What can hang from each mark
Z_301: Z_25 Z_660 Z_669 Z_912
Z_660: Z_301
Z_669: Z_51 Z_301
Z_51: Z_25 Z_166 Z_669
Z_25: Z_51 Z_114 Z_301
Z_114: Z_166

Each row was made from one small tree. Brackets hold a mark, then the marks that hang from it, in the order of their numbers. Every link used is in the known rows. Write each row's tree.
Known rows
{Z_301 {Z_25 {Z_51 Z_166}} Z_669 Z_912}: [-28   4 -10   7  21  -5  42 -10  -3 -17  -6 -28 -19  -6 -11 -20  -5 -16
  -6 -45 -33 -31   2]
{Z_25 {Z_51 Z_669} {Z_114 Z_166}}: [-26 -24  11  24  -7  12  -3   6  -1  22  16  21   7  -3  33  73  21  24
  35  29   0  37  18]
{Z_301 {Z_25 Z_51 Z_114} Z_912}: [-42  -4   6 -17 -24   5  -4 -25   3 -13   1 -21  -8  -7  37   4  21  -3
  24 -19 -87  -5  23]
{Z_25 {Z_51 Z_166} Z_114}: [-31  -9   8 -11 -23  20   1   0  -3  24  -3  22  -2  -5  54  19  30  10
  34  26  15  25  18]
{Z_25 {Z_51 Z_166} Z_114 {Z_301 Z_660}}: [-34  -9 -24  -5   4  48 -12 -19  -5  28  -2  22 -12 -15  50   7  28   9
  59  -5  75  11  -9]
{Z_301 Z_912}: [ -9   0   4 -13 -45 -22   5  -4   1 -22  -5  -5  -2  14 -14  -5 -13  -2
 -19  18 -28  12   3]
{Z_669 {Z_51 {Z_25 Z_301}}}: [ 34   9 -24 -13   7  -7 -43  20   8  11   3  39  14 -12 -17  15 -16   9
  20  62 -12  27 -26]
{Z_51 Z_166}: [  3  -5   1 -12 -29 -10 -16   6  -4  16 -10  27   2  12  -2   2  -2   3
 -16  28  15  24  -2]
{Z_25 {Z_51 Z_166 Z_669} Z_114 Z_301}: [-32 -17 -20  23  31  38  -5   4  -3  25  -4  44  -2 -16  52  18  33  12
  60  28  30  29 -12]
{Z_660 {Z_301 Z_25 {Z_669 Z_51} Z_912}}: [ 41   3  30   5  13 -11   6  23   6 -23  -9 -23   2  11 -31 -50  -1 -10
 -44 -36 -71 -28   5]
{Z_301 Z_25 Z_660 Z_669 Z_912}: [ -6   5  -8  15  -1 -15  20 -29   0 -21  -4 -48 -14   9 -27 -40 -13 -16
 -34 -68 -14 -43   2]
{Z_51 Z_25 {Z_669 Z_301}}: [ 18   2  20  13  30 -10  -4  31  -1  18   1  37  22  -3 -11   7 -22  -2
 -18  59  13  17   2]
{Z_669 {Z_51 Z_25 Z_166} Z_301}: [ 62  19  18 -25  29 -16 -26  57  -2  13  -2  40  26  -7 -15   4  -6  -4
 -10  52  35   6   1]
{Z_25 Z_51}: [-38 -11  10  -8 -60   2  -4  -3   4  21  -3  30  -3   2   4  15 -15   7
  12  39 -34  31   9]
{Z_669 {Z_301 Z_660}}: [  4  -4  34 -10 -46   1 -13  12  -1  23  -6  20  11  13 -11  -6 -14  -5
 -19   5  26  -2   8]
{Z_301 Z_669}: [-10  -8   8  22 -46 -10  37   2   4  15  -3   3   0  15 -11  -6 -13   1
 -22  16 -25  12   2]
{Z_669 Z_51 {Z_301 Z_25 Z_660 Z_912}}: [ 41  12  26 -22  -3 -18 -40  24   2 -19  -5 -16  13   8 -31 -22  -2 -18
 -20 -48 -33 -41   8]
{Z_660 Z_301}: [  4 -11  37 -14 -43   8 -17   9   3  20 -10  28   4  18  -6 -25 -12  10
 -36  39 -19  32   5]
{Z_660 {Z_301 {Z_669 Z_51} Z_912}}: [ 41   2  34  10   0 -10  30  37   5 -23  -8 -11   6  13 -27 -42  -3  -5
 -37   0 -12  -7   6]
{Z_301 Z_25 Z_669 Z_912}: [ -9   1  -2  12 -13 -22  31 -17   4 -20  -4 -38  -9  10 -25 -20 -11 -15
 -33 -38 -81 -25   2]
{Z_114 Z_166}: [  2 -11   8 -10 -53 -15 -16   0   1  15  12  16   7  15 -27  62 -14  18
 -11  30 -24  36   0]
{Z_301 Z_660 {Z_669 Z_51}}: [ 31  -3  11  23 -22 -13   2  18   4  12  -4  -1   8  11 -19 -17  -6  -5
 -16 -13  37  -8   3]

Which tree is each row?
[-39   0  -4  12 -10  -9  43 -19   4 -17  -2 -31 -17  -4 -14 -12 -15 -10
  -5 -35 -81 -26   7]
{Z_301 {Z_25 Z_51} Z_669 Z_912}
[-20  -5  23  18  17   6  16  19  -5 -11  -6   3   1  -3  -9 -12 -16 -11
   5 -13  51 -16  11]
{Z_25 {Z_51 {Z_669 {Z_301 Z_660 Z_912}}}}
[ 31   5   3  19  -8 -22  20  16   2 -26  -4 -30   1  10 -26 -31  -6 -11
 -19 -32  41 -26   4]
{Z_301 Z_660 {Z_669 Z_51} Z_912}
[  4   7  23 -20 -11 -10 -18  -7  -1 -14  -6 -23   1  10 -24 -24 -11 -18
 -29 -49 -30 -38   8]
{Z_669 {Z_301 Z_25 Z_660 Z_912}}
[  0  16 -39 -19  54  12   5 -10  -6 -18   4   0  -4 -18  31   4  18   3
  29  27  44   8 -19]
{Z_51 {Z_25 Z_114 {Z_301 Z_912}} Z_166}
[  5  -8 -28  20  52  15 -18  -1  -1  18  22  23  12 -15  19  75  10  27
  36  49  27  38 -18]
{Z_51 {Z_25 {Z_114 Z_166} Z_301} Z_669}
[-10 -16 -10  -5 -34  19 -16 -10   3  25  18  17   6   4  20  76  21  28
  40  27 -27  39 -12]
{Z_25 {Z_114 Z_166} Z_301}
[-34  -8   3 -12 -31   7 -38 -28   2  21  -3   6 -10  -3  -4  -5 -16  -1
   2 -27 -27  -8   9]
{Z_301 {Z_25 Z_51} Z_660}
[ 39  12 -28 -16  44  12 -37  20   1  15   3  35  15 -20  33  16  29  11
  41  50  37  23 -18]
{Z_669 {Z_51 {Z_25 Z_114 Z_301} Z_166}}
[-25 -13  -1  13  31  17 -26  -2  -4  20  -6  20  -1 -11  48   8  36   4
  25  -8 -20   7  15]
{Z_301 {Z_25 {Z_51 Z_166 Z_669} Z_114}}
[ -4  -3   1  18 -20  -3   1 -24   2  17  -4 -22  -7  10 -17 -25 -12  -9
 -31 -49 -17 -27   3]
{Z_301 Z_25 Z_660 Z_669}
[  7   1   3 -15   1  -2 -14  -8  -2  16  25  11  12  -5  20  68   8  22
   8  48  12  34  12]
{Z_51 {Z_25 {Z_114 Z_166}}}
[-17  -4 -20  -5 -11  21  -5 -26  -1 -13   0 -17  -9   0  28  -5  21   5
  29 -18  33   0 -10]
{Z_25 Z_114 {Z_301 Z_660 Z_912}}
[ -7  13 -34 -11  36  17  -5 -29  -3 -17   8 -17  -7 -15  28  -3   6   4
  27   5  64  -2 -14]
{Z_51 {Z_25 Z_114 {Z_301 Z_660 Z_912}}}
[ -1  16 -41 -15  34   1 -12 -26  -2 -21   3  -7 -10 -12 -19 -11 -30  -1
   5   9  60  -3 -26]
{Z_51 {Z_25 {Z_301 Z_660 Z_912}}}
[ 39   8  -2  12  17 -27  33  33  -2 -28  -7 -12   3   8 -24 -19   7 -13
 -16  -9  22 -12  -2]
{Z_301 {Z_669 {Z_51 Z_166}} Z_912}
[ 27  -2  14  19  -7   1 -19   0   6  15  -1 -27   8   4  22 -16  33  -6
  -1 -51 -18 -29  17]
{Z_301 {Z_25 Z_114} Z_660 {Z_669 Z_51}}
[ -2  18 -42  17  45   3  40 -23  -2 -20   4 -26 -14 -12 -22 -23 -30  -4
  -2 -11  69 -23 -29]
{Z_51 {Z_25 {Z_301 Z_660 Z_669 Z_912}}}
[  5   0  33 -22 -12  -7  -4   2  -1 -10  18 -26  11   8   4  55  25   3
   0 -30 -83 -15  19]
{Z_669 {Z_301 {Z_25 {Z_114 Z_166}} Z_912}}
[-12   3  19 -29  27  13 -12  -1  -5 -13 -12   1 -16  -4  -6 -40  -5  -6
 -19 -23 -29 -11   5]
{Z_660 {Z_301 {Z_25 {Z_51 Z_166}} Z_912}}
[ -7   2  -3  21 -15 -12  45 -14  -2 -21  -3 -37 -12  13 -20 -30 -16  -9
 -28 -34  46 -22   2]
{Z_301 Z_660 Z_669 Z_912}
[  5  19 -46  11  68  -2  52  -3  -5 -23   0 -11 -12 -14 -19 -11 -17  -4
   0  11  50  -9 -35]
{Z_51 {Z_25 {Z_301 Z_669 Z_912}} Z_166}
